Known rows, with every step that occurs
T/F: [  0   7   0  -8  -3  10   4 -11  -8  -3   9  -6 -13  -2  -1  -6  -9  -4
  -5   0  -3  13  -6 -15  -5  11  -5   5  12   9  -2   9  -5  -4  -3   0
   4  16   0   6 -13  12]
Z/X/D: [  6   8   9  -2   5  12   7  -6   1   4   9   4 -16   7   4   2  -6 -14
 -18  -2  -2   9 -16 -11   3  12  -6 -12  16   5   7  -1  -2   0  12  15
   4   6 -10  -5 -14   7]
F/P/M/X/U: [ 17   0  -7   1   3   2 -31 -21  -3   9 -10 -13 -24  21 -14  -1  -7   9
 -13  -6   8  22 -15  -2   0  -7  18   0  24   9 -17  -5  15   7  -9 -20
   9   5  16  20   4   2]
T/U/G/Z/X/D: [-10   2  11   3  -8  34   9 -14 -17  -2  11 -15 -14  -8   1  11  -7 -14
 -14   6 -11  11 -10  -6   8   8  -3   2  19  28   8  25   2  -3  12   6
   5   4   4   1 -21   3]
A/W/D: [  7   2  -7 -12  -5  12  -7   0  -5   6   7   4 -24  -5  -1   3  -2  -6
   0 -12 -17  11  -7  -6   8   2  -2  -2  31  11  21   8  -9  -8   0   0
   8  11   3  -3 -11   7]
D/W: [ -9   5  -1  -5  -8  18   5   1  -1  -7   3  -8 -12   7  -1  -4  -1   0
  -1   3   2   4 -14 -10  -6   9  -9  -6  12   6   7   6   1 -15  -6   1
  13  11   6   0  -7 -12]
T/F/P/M/X: [ 14   7 -11  -3 -10 -10 -26 -15 -11   2  -7  -7 -15  11 -14  -7  -6  11
 -12  -3   6  25  -7  -4   0  -2  18   4  23   5 -18   0   1   4 -13 -21
   9  22  19  28  -2  17]
G/Z: [-12  -6   3  -3  -7  32   2  -3  -2  -4   2  -3  -5   1  -2  -2  -3  -5
  -4   6   0  -4 -16  -7   5   0   0  -2  15  20   5  14   2  -8  -1  -7
   9   6  -2   4  -7  -2]
L/M/X/D: [  9   3  23  -8  -3  19 -18 -26  12  -3  -7  -4 -13  -3   1  10 -17  -8
  -5  -7  -9   8 -21  -2  15   6   1 -22  32   5   6 -20  -7   8  25   0
  13  10   9   6 -10  -3]
G/Z/X: [-11   1   5  -7  -7  21   8   7  -5  -2  10   5  -5   3   6   1  -2  -8
 -15   8   4  -1 -13  -6   8   5   0  -4  15  22   5  15   2  -5  -7   7
   8   1  -7   1 -13  11]
P/F/T/U: [-11  12  -2  -4 -13  11 -15  -3 -28 -15   8 -24 -13 -13  -2   0   3   6
   8  12  -5  19  -8  -2   6   8  -3   0   8  29  -3  13  -2   0   3  -6
  16  14  18  -4  -4  11]
M/P/F/T/U/V: [ -3  12 -11  -9 -13  -9  -6 -10 -29 -25  -1 -28  -9 -18  -5   5   1  10
  12  15 -18  29 -12   7  14   9   2   3   9  31  -6   6 -11   2  -4 -19
  15  16  29   5 -11  13]
L/M/P: [  2  10  10 -20 -14   2   0 -21   1 -11  -2  -4 -16   3  -5  19 -11 -13
  -1   2  -6   4 -12   0   8   9   3  -7  26   9  11  -8  -3  -8   2   4
   8  13  11   5 -22   1]
M/P/F/T/U: [  1  16   0  -7 -14   1 -15 -11 -29 -17   0 -28 -12 -11  -5   9   2  -3
   6  13 -11  27 -11   3   5   9   3   1  13  30  -3   8  -5  -7  -4  -9
  10  21  25   4 -11  12]
F/T/U/X: [-10  12 -13  -2 -15   7 -18  -2 -20  -8  10 -23 -17  -3  -8  -1  -5  14
   4  16 -12  11   7  -1   9  14  -4   9  17  19  -2  19  -6  -6  16 -14
  15  11   4 -10 -12  12]
U/T/F/P/M/X: [  8  12  -9  -9  -8 -10 -31 -21 -11   0  -2  -7 -18  -1 -20   2   3  18
 -12  -7   7  20  -4  -3 -10  -9  22  10  23   8 -18   5  -3  -3 -13 -21
  11  24  20  20  -3   4]
U/T/F: [ -4  10   2 -13  -1  10   0 -17  -9  -5  14  -7 -15 -13  -6   4   1   1
  -6  -4  -1   8  -4 -13 -16   5  -2  10  13  11  -2  13  -9 -10  -2   0
   5  18   2  -2 -15  -1]
P/M/X/D: [ 18   4   9  11  -6   8 -19 -21   5   6  -9  -5 -18  11  -9   0 -11   2
  -7  -7  -1  14 -23  -1   1   0   5 -13  27   1  -6 -18  -2   1   9  -9
   8  11   5  10  -1  -8]
T/U/X/Z: [ -5   6   3   8  -2  14 -16 -24 -16   8  19 -23 -19   2 -10   4  -8  11
   8   8  -1  13   3  -7  11   3  -5   6  17  -6  -4   8   1  -7  16 -16
   3   2   3   3  -8   6]
M/P: [  8   4   1  -7  -7   4   3 -14  -7  -4  -2  -4 -15   2  -4   9  -4 -14
  -6   0  -7  13 -11  -3  -3   7   4  -4  15  11   7   0  -3 -12  -5  -2
  -2  16   6   6 -12  -1]
F/P/M/X/U/G/Z: [  5  -6  -6   4  -6  24 -20 -21  -5   5 -12 -22 -14  12 -15   7  -5   9
 -18 -10   7  16 -12   0   0 -14  19  12  27  22 -14  12  17   6  -8 -31
  11   3  13  22   2  -7]
G/Z/X/D: [ -4   2  12  -2   4  30   6  -2   3   1   8   1  -5   8   4   1  -7 -15
 -18   5  -1   2 -21 -10  11   7  -2  -8  19  14   5  11   2  -4   9   8
   7   3 -11   2 -14   7]
M/P/F: [  6   8   6  -8  -8  -1   7 -14 -12  -4   2 -12  -8  -5  -5  11   3  -7
   4  -2  -3  20 -15   2  -1   1   1  -7  11  12   3  -5  -1  -4  -5  -2
   2  18  13   8  -8   2]
T/U/V/A: [ -7  -1  -6   3  -3   0  -6 -20 -17 -11   8  -9 -11  -7  -1  -9  -9  -4
   9  18 -17  15 -11 -10  13   8  -6  -1   7  15  11  14  -5   4  -1 -11
  14  -1  17  14  -3   5]
Z/X: [  0   7   1  -8  -4   4  11   3  -8   2  12   7 -18   3   5   3  -1  -8
 -13   3   3   7  -8  -7   1   9  -4  -9  11  12   7   3   0  -1  -4  14
   4   5  -7  -5 -12  10]
T/U/X/D/W: [ -7  12   2   3  -6  17  -5 -14  -7  -3  12 -29 -16   6 -10  -3 -11  10
   8  10 -15  12  -5  -8   8  13 -14  -2  25   1   1  11  -1 -16  24  -5
  16  10  13  -2 -20  -7]
T/F/P: [  0   5 -14 -13   0   3  -8 -10 -12  -3   3  -5 -13   5  -8  -9  -1  -2
 -12   0   0  19  -1 -15   0   5   9  10  12   8  -6  17   1  -2  -5 -10
   8  22  10  16  -8  18]
L/M/P/F/T: [ -2  21   7 -23 -18  -1 -11 -10  -7 -21  -2 -20  -8  -6  -3  20  -2  -3
   2   5  -2  12 -14   5  10   8   0  -4  22  19   7  -7  -6   0   2  -3
  17  19  14   0 -16   9]
Z/X/U/V/A/W/D: [ 14   6  -5 -11  14  -4  -4  -5   0   7  17  -2 -20   4   8  -1 -11  -9
 -11  -4 -18  22 -16 -14  20   6  -8   0  32   8  22  13  -4  12  -9   5
  11 -11  -1   5 -12  22]
P/M/X/U/V/A/W: [ 24   9  -2   6  -1 -11 -23 -21  -1   4  -8 -18 -16   7   1   1 -20   7
  -6  -6  -9  21 -23  -6  16  -5  -2  -1  28   4   3  -9   3  18 -10 -13
  16 -14   8  16  10   9]
W/A: [ -9   6  -5  -4   2  14  -8 -16  14  -1   2  -1 -17   4  -5  -2   3  -8
  -3   3  -7   3 -12  -3   4   7   3  -4  15   7  10   6  -2  -1   2   5
   7   1  -2   2   2  -1]
F/T/U: [ -9   8  -7  -5 -11  16 -19  -3 -22 -14   2 -14 -20  -7   0  -2  -4  -1
  -1  14  -8  12  -4  -7   3  13   0   4  12  28   1  16  -4  -6   3  -7
  12  12  10  -5  -8   7]
L/M/P/F/T/U/V: [ -9  18  -3 -23 -21 -11 -10 -16 -21 -32   1 -30  -9 -20  -6  15  -7  10
  16  18 -17  19 -14  11  25   9   1   0  19  29  -3  -1  -9   6   3 -14
  25  13  36   4 -21  14]
D/W/A: [-16  12  -6  -5  -1  18  -5  -8  18  -8   1  -8 -12  10  -5  -7   4  -2
  -2   6  -4   1 -17  -4   1  10   0  -5  19   2  12   7   1 -11  -6   6
  15   2   6   4  -1 -11]

Rows
[ -7   8  -1 -21  14  20  -9  -9  -9  -1  16 -12 -10   3  -7   3  -1   1
 -24   2   9  13  -9 -16  -3  -3  13  20  20  23 -14  33  12  -4 -13  -4
   9   8   6  12 -19  17]
G/Z/X/U/T/F/P
[  4  14  -5 -21  16   2  -8 -14 -11   3  18 -11 -22   3  -6   4   1   1
 -23  -5   6  22  -2 -17 -10   3  10  17  16  12 -13  23   9   1 -10   4
   5  10   6   6 -19  17]
Z/X/U/T/F/P
[ -7  12  -4  -7  -9  10  -6   4 -12 -12   3 -15  -7  -8   0   0   6   6
  -1   2   1  13 -11  -3  -1   5  -7  -2   6  20   0   5  -6   3   3  -7
  16  14   2  -7   2   7]
P/F/T
[  1  21   4   1  -8   2 -24 -19 -25  -6  11 -43  -8  -3 -11  15  -1  11
  10  10  -3  28  -1   4  13   4  -1  11  19   4  -9   6  -6  -7   9 -26
   6  15  12   5  -9  14]
M/P/F/T/U/X/Z
[ 15  12   9  -3   2   3 -23 -30  -4   7   5 -20 -23   0 -12   5 -11  15
  -9  -9   4  18 -16  -7 -16  -2   5  10  26  10 -23  -1   2  -1 -10 -10
   7  10  10  11 -11  -3]
P/M/X/U/T/F
[ 10   7  -6  -3   8   2  -5 -16  -3  -1   2 -15 -15   1   7   0 -16  -6
  -6  -5 -16  15 -17 -16  15   3 -11   4  16   7  15   7   4  12  -3  -3
  14 -14   1   4   4  10]
X/U/V/A/W
[  3  16  -1 -10 -10   0  -6  -4 -14 -14  -3 -19  -7  -6  -3  10   5  -5
  -3   2  -3  21 -15   1  -2   7   1  -1  12  21   1   1  -7  -6  -4  -9
   8  22   8   2  -5   7]
M/P/F/T
[ -2   6   2   5   1  15  -7 -16   1  11  15 -14 -12   8  -9   4  -4   9
  -2  -3   6   6   0  -9   5   0  -7   4  17 -15   0   0  -1  -5  16 -16
   3   2 -14  -1  -4   0]
U/X/Z
[-20   7  -5  -5 -19  28  -1   7 -26 -14   8 -16 -11 -12   6  10   2  -4
 -17  14  -4   9  -1  -2   6  10   1  12  15  43   5  35  -4  -2  -4  -2
  11   5   1  -6 -16  12]
F/T/U/G/Z/X
[ -9  20   5  -4   9  17   1  -7  24  -2   7  -5 -13  16   1  -3   0 -11
 -15   5  -5   7 -21  -6   6  16  -4 -11  23  -4  13   4  -1  -7   5  22
  12   0  -2  -1  -9  -2]
Z/X/D/W/A
[ -4  20 -11  -4 -13  -8 -19  -4 -30 -21   4 -29  -6 -21   6  -1  -4   6
   9  11 -20  24 -10  -4  25   4 -11   4  11  26  13  16  -8  13  -2  -9
  26   0  20   4   8  24]
P/F/T/U/V/A/W
[ -9  13  -4   6  -5  16 -28 -11 -18  -2  14 -29 -16   2  -7   3  -5  13
   1  12  -2  14   6  -7  10   8  -4  14  18   2  -5  13  -4  -7  17 -22
   9   5  -2  -4  -6  10]
F/T/U/X/Z
[-18   6  10   1 -11  38  11  -5 -13  -9  11 -23 -10  -4   2   6  -5  -9
 -12   8  -6  10 -14  -8   5  12  -9   2  23  24   7  26   4 -12   4   7
  13   5  11   3 -23  -7]
T/U/G/Z/X/D/W
[-17   0   3  -4 -16  27  11  -5 -25  -4  14 -10 -13 -13   2  11  -1  -7
 -10   9  -5   6  -2  -2   4   6  -2   5  13  34   6  29   2  -2  -4   4
   5   0   6   1 -19   7]
T/U/G/Z/X
[ -4   0   9  -6   8  30   5  -2   0   4  12  -7 -11  11   5   1  -9  -8
 -17   7   6   3 -21 -12   6   6  -2   1  19  22  -2  17  13   0  -7   7
   7  -7  -7   3 -15  10]
G/Z/X/U
[  3   1 -10  -7  -3  -1 -15 -14 -17  -5  11  -7 -19 -13   0  -6  -9  -4
  12   6 -31  21  -8  -8  23   4  -6   1  28  15  26  18 -13   2  -2 -10
  15   2  20  12  -8  14]
T/U/V/A/W/D
[  4   5   1  -6   4  15  19 -12  -7   8  13 -11 -25   2   5  13  -4  -7
 -21  -9   3  14  -6 -10 -11   8  -7   6  12  18   4  13   8   7  -1  12
   0  -4  -9  -7 -15   3]
Z/X/U/G
[  8  22 -10 -15   5 -11 -12 -18 -12   7  18 -13 -27  15 -16   6  -2  12
 -22  -3  16  19  -5 -14 -12  -2  12  20  21   8 -19  18  14  -2 -18  -1
   9   9   6   9 -19  15]
Z/X/U/T/F/P/M
[ -8   9  11 -16  11  25   2 -11  -4   1  22 -14 -10  -3   0   6  -7   0
 -19   2   6   7 -15 -16  -7   5  -1  15  20  22 -11  26   6  -4 -10   7
   7   2  -3   3 -24  13]
G/Z/X/U/T/F
[  6  22   3  -3 -10  -1 -16 -18 -19  -9   5 -41  -8  -5 -13  11  -6   5
   8  10 -20  28  -7   4  13  11  -3   3  23  15  -4   6  -8  -6  25 -15
  11  21  15   0 -18  13]
M/P/F/T/U/X/D
[  1  20  -4  -8 -18  -8 -14 -10 -29 -12   8 -37 -11  -8 -11  11   0  11
  10  14 -15  25   0   8  11   8  -1   6  19  21  -6  11  -7  -6  10 -16
  13  20  19  -1 -15  16]
M/P/F/T/U/X
[-12   8  13  -2   0  34   8   6   7  -6   7  -7  -1  13   4  -4  -7  -9
 -15   8   3   1 -25 -11   8  10  -8  -9  24  11   6  13   4 -14   1   9
  15   5  -1   3 -17  -2]
G/Z/X/D/W
[ 14   4  -4  -4   4   3 -35 -26  -4   7  -6 -13 -25   9 -20   8   0  17
 -12 -10   9  17 -12  -1  -9 -15  21   5  25  11 -17  -2  13   1  -9 -21
  11   9  17  14   2 -11]
F/P/M/X/U/T
[ 15   0 -12   3  -5   6 -18 -27  -8   9 -10 -18 -25  12 -15   8  -3  11
 -17 -16   6  24  -8  -1  -9  -9  17   9  21  13 -12   2  13  10  -5 -23
   7   7  13  16   3  -7]
F/P/M/X/U/G
[ -6   5  -5  -1 -12   4  -6 -14 -20   3  15 -17 -20  -3 -10  -1  -8  11
  10  12 -12   8   6  -1   9   8  -7   3  16  13  -1  13  -1  -5  16  -8
  10   8   9  -3 -14   7]
T/U/X
[  2   8  -7 -17  15  11 -14 -25  -9   0  10 -17 -21   2 -14   1  -1   3
 -13  -8   2  20  -4 -18 -13  -1  10  20  15  11 -14  21   8  -4  -5 -10
   8  15  11  11 -12   4]
X/U/T/F/P
[-12   5 -18  -6 -12   6  -9  -2 -22 -22   1 -16 -16 -14  -1  -6  -4  12
   3  16 -18  14  -7  -3  12  12  -2   5   7  29  -3  14 -11   2   2 -16
  19   6  16  -4  -8   9]
F/T/U/V
[ -7  26   2 -20 -25 -11 -18 -15 -21 -19  10 -38 -12  -9 -10  20  -7  13
  15  17 -13  18   0  12  23  10  -1   3  28  19  -2   4  -7  -2  16 -11
  21  16  25  -2 -24  19]
L/M/P/F/T/U/X
[ 20   6  -7  -3   3  -2 -29 -25  -7   7  -6 -19 -20  20 -14  -8 -13  11
 -15  -5   7  30 -13 -10  -3  -1  17   9  25   7 -26   3  11   6 -14 -20
   9  14  19  29  -4  15]
T/F/P/M/X/U
[  5  15   8 -17  13   8   3 -15  -7   4  24 -11 -22  -3   0   7  -5   0
 -19  -3   4  16  -9 -17 -14  11  -5  12  17  13  -9  14   3  -1  -7  14
   2   4  -3  -2 -24  12]
Z/X/U/T/F
[-13   0   1  -5 -12  25  20   3  -9  -1   9  -2  -9  -6   4  12   2  -8
 -20   0   3   0  -6  -4  -1   2  -2   3  13  25  10  21   1  -1  -2   4
   5   3  -9  -3 -14   4]
U/G/Z/X
